Each row comes from the steps of one walk. Every step used is in the known rows, and no mark comes twice. Write the walk behind each row, first mark first.
In the rows, zero is written as 128.
Known rows:
A > F: [143 115  81 109  48 153  54 155 101 140  26 131 142 120 109 133 166  91
 163]
F > W: [114 137  63 123  71 175 182 138 129  98 123 132 123 127 124 126 154  88
 163]
E > W > F > K > D: [142 120  75  93 125 132 132  84 131 102 144 126 139 119 154 126 123 112
  92]
D > K: [ 93 110  91 130  89 134  45 144  87 142  74 132 104 114 168 108 143 154
 123]
K > E > W: [140 133 142 133  88 127 123 123 137  99 132 125 115 107 102 111  93  86
 131]
U > F > K > E: [127 123 133 149 164  67 134 123 124 115 161 129 130 146  81 139  93 142
  97]
U > F > K: [ 95 127  59 123 159 138 147 147 125  94 135 134 126 163 107 148 154 152
 159]
A > E: [149 114 142 168  40  35  79 156 108 153  82 133 123 122 114 107  92  79
 110]
W > E > U > F > K > R: [130 134 137 114 129 104 147 210 120 123 148 148 197 165  83 128 141 155
 134]
R > K > E: [137 120 142 141 103  39  75 127 108 196 120 119 123 124  88 102 100 160
  89]
W > E > U: [162 136 247 139 113  77 131 130 114 162 117 123  93 106 142 110 106 168
  92]
K > E > U > F > W: [124 149 127 127 172 212 193 129 123  84 166 126 103 156 101 147 125 113
 102]
F > K: [ 95 125  62 119  79  86 146 147 128 112 112 136 129 126 129 133 159 154
 166]
E > W > F > U: [136 133 102 109 174 146 167 110 174 151 134 133 140 111 186 142 170 139
 168]
E > W > F > K: [ 74 127  76 111 135 191 119 132 141  88 129 133 148 118 170 146 180 120
 177]
U > F: [155 126  72 126 195 155 126 147 112 123 126 131 108 168  89 127 141 116
 147]
R > K: [109 124  72 110  72  99  69 153 103 212  78 121 116 133 115  96 163 178
 148]
W > F > K > D: [150 115  68  95 129 103 131  86 125 120 138 128 140 122 153 125 127 122
  85]
W > E: [147 112 194 167  97  68 111 133 123 158 115 123 144 124 123 102 100 114
 161]

Which walk is each row?
[119 128 131 121 186 145 138 101 164 151 142 131 140 109 192 145 147 152
 135]
D > K > E > W > F > U
[120 150 104 118 163 230 194 136 122  83 153 129 100 157 111 146 146 113
 123]
E > U > F > W
[110 136 135 134 127 156 132 124 140  73 155 125 121 131  95 134  96 103
 133]
U > F > K > E > W
[148 126  93 113 180 101 168 112 164 176 126 136 143 114 185 139 176 155
 159]
W > F > U
[107 132 138 128  75 155 113 127 137  78 121 125 133 114 100 135 103  95
 138]
A > F > K > E > W
[111 134 136 132  87 133 131 124 142  81 143 127 122 113 105 125  98 103
 135]
F > K > E > W
[132 125 127 122 174 203  86 113 136 116 136 127 144 102 166 125 149  71
 143]
K > E > W > F
[117 122 185 168  91 134 154 129 132 122 139 122 152 132 126 118 105  93
 166]
F > W > E
[157 124 135 112 155  94 153  89 119 112 161 122 120 149 115 131  85 150
  57]
W > E > U > F > K > D
[125 133 125 114 181 132 143 104 169 174 142 127 145 116 173 141 154 161
 145]
R > K > E > W > F > U
[133 131 126 125 161 129 151 113 170 153 132 133 144 113 183 143 150 126
 152]
A > E > W > F > U
[112 119 189 162  74 168 124 133 124 119 107 121 167 134 119 133 113  80
 169]
A > F > W > E
[118 125 184 170 147 171 154 129 129 110 155 120 150 158 109 129 101  92
 162]
U > F > W > E
[149 135 173 132 227 151 108 130  97 127 145 125  80 156 104 135 104 166
  58]
D > K > E > U > F
[155 141 211 119 117  60 104 127 103 189 120 121  79 107 116 110 105 200
  41]
R > K > E > U
[144 140 207 122 151  82 130 117 118 140 143 127  95 102 144 132 117 179
  51]
W > F > K > E > U
